Each row comes from the steps of one path. Every step used is in the known rows, and no mark comes twice. Write the path behind each row, first mark first.
Known rows
m, k: [-1.125 -0.130 0.047 0.263 -2.025 0.105 -0.293 -0.956 -1.470 0.783 -0.120 -1.462 -0.779 -0.332 1.053 -1.614 -0.607 1.377 -2.380 -0.187 -2.197 0.055 1.429]
n, m, j: [-3.063 -0.228 -0.185 4.170 -3.930 0.784 -2.415 -1.242 1.834 0.109 -0.203 1.325 -0.168 -0.997 1.752 0.898 2.523 -1.093 0.437 -0.448 -2.656 -1.376 -1.932]
r, s, k, m: [0.926 -2.187 3.543 -3.748 1.104 0.165 0.907 4.012 -2.055 -1.754 -1.361 -1.003 1.154 3.597 -1.295 -0.509 1.663 0.574 1.138 1.428 1.363 0.897 1.393]
s, k, l: [2.053 -1.279 2.401 -1.928 0.981 1.074 1.286 1.608 -0.167 0.631 -0.237 0.699 -0.596 0.262 -1.682 0.129 1.265 0.431 -0.491 1.190 0.173 1.759 0.033]
l, k: [-0.957 1.317 -1.702 -1.581 -1.043 1.124 1.254 -0.854 -2.400 -0.037 1.280 -1.740 -0.780 -0.627 1.357 0.442 -0.764 1.822 -0.675 -2.432 0.881 2.724 1.230]
j, r, s, k, l: [0.979 -2.245 2.700 -2.563 2.312 -0.581 0.600 2.639 0.810 -2.519 0.987 3.332 0.376 0.985 -1.543 1.161 0.527 -1.023 0.675 -0.196 0.950 0.114 1.051]
j, s, k: [0.817 -2.660 3.217 -3.496 -1.397 0.294 0.587 0.758 -0.250 -1.185 -0.762 1.781 2.050 1.447 1.492 -1.917 0.750 -1.397 0.641 -0.055 0.665 -1.456 1.029]
l, k, f: [1.359 3.101 -1.109 -0.241 1.400 0.591 2.904 -0.014 -1.260 -0.564 1.353 -2.178 -0.881 0.825 -1.391 -1.483 -1.380 1.324 -0.144 -1.233 2.021 3.744 1.619]
k, l: [0.085 -0.480 1.259 -0.551 0.803 0.660 1.084 -0.022 -0.060 0.410 0.557 -0.156 -1.266 -0.249 -1.355 0.664 -0.081 1.065 -0.781 -0.681 -0.838 1.392 -1.222]
m, j, f: [-0.920 0.226 -1.763 0.865 -2.686 -0.877 -0.535 -1.472 1.871 -0.171 0.737 2.405 0.826 -0.315 0.929 1.887 0.553 -0.731 2.419 -0.885 -0.605 -1.427 -3.245]
n, m: [-3.036 -1.691 3.108 1.490 -4.631 2.284 -1.420 -0.522 0.942 -2.188 -1.151 -0.352 -0.120 0.211 1.644 -1.106 1.347 -0.271 -2.055 -1.899 -2.316 -0.485 -0.570]
f, k, m, j, l: [0.441 1.989 -1.433 0.722 0.677 -1.885 -0.860 -1.351 0.930 2.338 -0.600 0.753 1.609 -1.188 0.784 -0.057 -1.857 0.516 1.043 1.091 1.766 -2.734 -1.273]
k, m, f: [-0.311 0.840 0.124 0.921 0.822 -0.483 0.084 0.379 -1.123 -0.622 0.434 -2.066 -1.243 0.923 -0.938 -1.263 0.507 0.059 -2.022 1.143 -1.247 0.705 -0.242]
f, k, l: [1.798 0.597 -0.644 -0.257 2.688 1.294 0.132 -0.773 -0.184 1.833 -1.135 -2.164 -2.360 -2.291 -1.555 0.694 -1.615 0.635 -1.739 -0.139 -0.796 0.866 -0.401]
r, k: [-2.060 -5.509 2.858 0.636 -2.736 1.511 0.771 0.925 0.664 -0.773 -0.421 0.749 2.052 2.516 1.092 1.019 0.587 -0.126 0.505 -0.668 -2.892 1.098 0.693]
r, k, m, j: [-1.486 -1.965 -0.791 2.847 -0.259 -0.269 -0.568 1.057 0.405 1.160 -0.371 0.018 0.939 1.888 -0.492 1.821 2.368 -0.129 2.534 1.519 -0.926 0.132 -1.399]
m, f, k: [1.064 1.070 -1.690 1.447 0.704 0.981 -1.126 -1.672 -0.584 1.397 -1.337 -2.677 -2.043 -2.654 0.835 -0.636 -1.883 -1.022 -2.855 0.314 -2.892 0.034 0.840]
f, k: [0.827 -0.235 -0.392 -0.513 -0.114 1.733 -0.754 -1.095 -1.355 1.793 -2.563 -3.041 -0.844 -1.821 1.290 0.093 -2.301 0.203 -1.568 -1.067 -1.703 0.439 0.093]
f, k, m, j, r, s: [-1.627 -0.836 -0.853 0.105 2.491 -2.261 -1.984 1.265 0.541 -2.932 0.398 2.144 1.045 0.622 0.422 2.521 -1.300 -2.001 2.330 -1.880 0.426 -2.432 0.273]
n, m, j, l, k, f: [0.498 4.466 -1.720 2.163 0.351 -0.615 1.364 -1.284 1.815 -0.665 1.968 0.536 0.024 -0.486 -0.820 -1.928 -1.137 0.389 0.254 -0.297 2.994 0.624 1.344]
s, k: [1.233 -2.629 3.386 -2.763 -2.318 1.435 0.669 1.928 -1.454 0.224 -1.457 0.478 1.344 1.343 1.153 -0.534 1.434 0.001 0.109 0.556 -0.535 1.605 0.616]

Which path is each row?
[1.230 1.867 0.383 1.224 0.423 -0.235 1.657 -0.134 -0.539 0.144 0.308 -2.056 -0.934 0.987 -1.641 -3.145 -1.223 1.059 -1.438 0.668 -0.455 1.665 1.843]
m, k, f
[0.112 0.637 -0.300 0.370 1.217 -0.068 0.465 -0.750 -0.289 1.094 0.815 -0.887 -2.315 -1.173 -1.780 -0.751 -0.265 1.570 -2.413 0.613 -1.200 0.584 0.703]
m, k, l
[-0.970 3.143 -3.307 -0.101 -0.803 -1.195 0.563 -2.308 -0.017 1.192 2.498 1.565 0.951 -1.796 2.032 0.547 -1.576 1.369 0.865 -1.251 2.382 -0.315 0.683]
m, j, l, k
[-1.868 3.132 -2.644 1.113 -1.867 -0.514 -0.360 -2.521 1.106 0.105 2.063 1.622 0.578 -2.169 2.117 -0.052 -0.704 0.773 0.000 -1.305 2.070 -1.055 0.797]
n, m, j, l, k
[2.150 0.979 -1.354 -0.614 2.520 0.753 0.189 -1.252 1.166 0.852 -0.742 -1.175 -2.134 -2.326 -1.953 0.880 -1.807 0.131 -1.101 -0.241 0.045 -0.112 -1.230]
j, f, k, l
[1.773 0.788 -0.926 -1.585 1.817 0.493 -0.235 0.286 -1.192 0.260 -2.520 -4.057 -0.788 0.240 -1.534 -0.246 -1.344 0.849 -0.555 0.119 1.598 -0.142 -1.216]
j, f, k, m
[1.942 1.590 -1.641 1.307 3.404 0.629 -0.211 -1.294 0.465 1.535 -0.128 -1.919 -3.374 -3.016 -1.909 0.059 -1.311 -0.376 -2.845 0.998 -1.769 0.512 0.130]
m, f, k, l
[1.768 -1.363 2.343 -2.540 1.727 0.147 1.148 0.618 0.721 -0.494 0.297 1.641 -0.091 0.328 -1.383 -0.964 0.789 -0.721 -0.053 0.674 1.062 -0.614 0.310]
j, s, k, l
[0.086 2.343 -0.972 -2.537 1.483 -0.715 1.422 0.205 -2.205 -0.122 0.717 -2.267 0.541 0.937 -0.442 -1.072 -1.460 2.701 -0.425 -0.563 4.129 0.842 0.682]
j, l, k, m
[0.535 0.766 0.479 -0.399 -0.502 -2.018 -0.232 0.152 0.964 1.562 0.019 2.479 2.789 0.537 0.716 -0.441 -0.028 0.400 1.768 1.885 2.378 -2.185 -0.969]
s, k, m, j, l
[-0.766 2.474 -3.724 1.362 0.789 -0.531 -0.252 -0.125 -1.543 1.649 0.790 -1.526 -0.835 -0.094 -0.364 1.447 1.448 1.158 1.695 0.380 1.533 1.130 -1.029]
l, k, m, j
[-3.110 -4.924 0.472 3.064 -1.623 -0.805 -1.274 0.511 2.163 -1.814 0.907 4.015 2.720 1.745 1.718 2.871 0.382 -2.276 2.001 -1.552 -1.429 -0.899 -0.526]
m, j, r, k
[-0.371 -2.956 2.212 -1.823 -0.479 -1.297 -0.812 2.815 0.543 -2.765 0.404 4.685 2.492 1.648 1.381 1.628 1.189 -2.274 2.653 -0.385 0.328 -1.100 1.299]
m, j, r, s, k
[1.299 0.094 1.081 -0.135 0.790 -0.152 0.290 1.647 -1.250 -0.479 -0.208 -1.387 -0.783 1.276 -1.184 -1.759 1.709 -0.515 -1.720 2.591 -0.488 1.078 0.713]
s, k, m, f
[0.382 -0.294 -0.673 -1.005 -0.242 -1.500 -0.252 1.236 1.446 -1.514 0.261 2.240 1.294 1.579 -1.051 1.512 1.831 -0.996 3.544 1.147 1.363 -1.650 -1.598]
r, s, k, m, j, f
[0.639 -0.103 -0.466 0.676 0.017 -0.334 -0.637 1.661 -0.979 1.843 -0.984 -0.187 0.573 1.067 -0.534 0.844 2.852 -0.069 2.160 2.285 0.621 0.488 -1.378]
s, k, m, j
[-2.032 -0.407 -0.714 0.599 -1.025 -1.455 -0.774 -2.303 1.295 -0.348 1.020 2.465 1.376 -0.183 2.046 -0.259 -0.019 -1.696 2.053 -1.383 -0.650 -3.633 -1.487]
m, j, s
[-0.033 1.013 -0.940 3.011 -0.664 1.833 -2.271 -1.948 0.889 0.088 -1.740 -2.623 -2.506 -3.095 0.947 -1.369 -0.790 -1.743 -3.949 0.276 -3.254 -0.949 1.049]
n, m, f, k
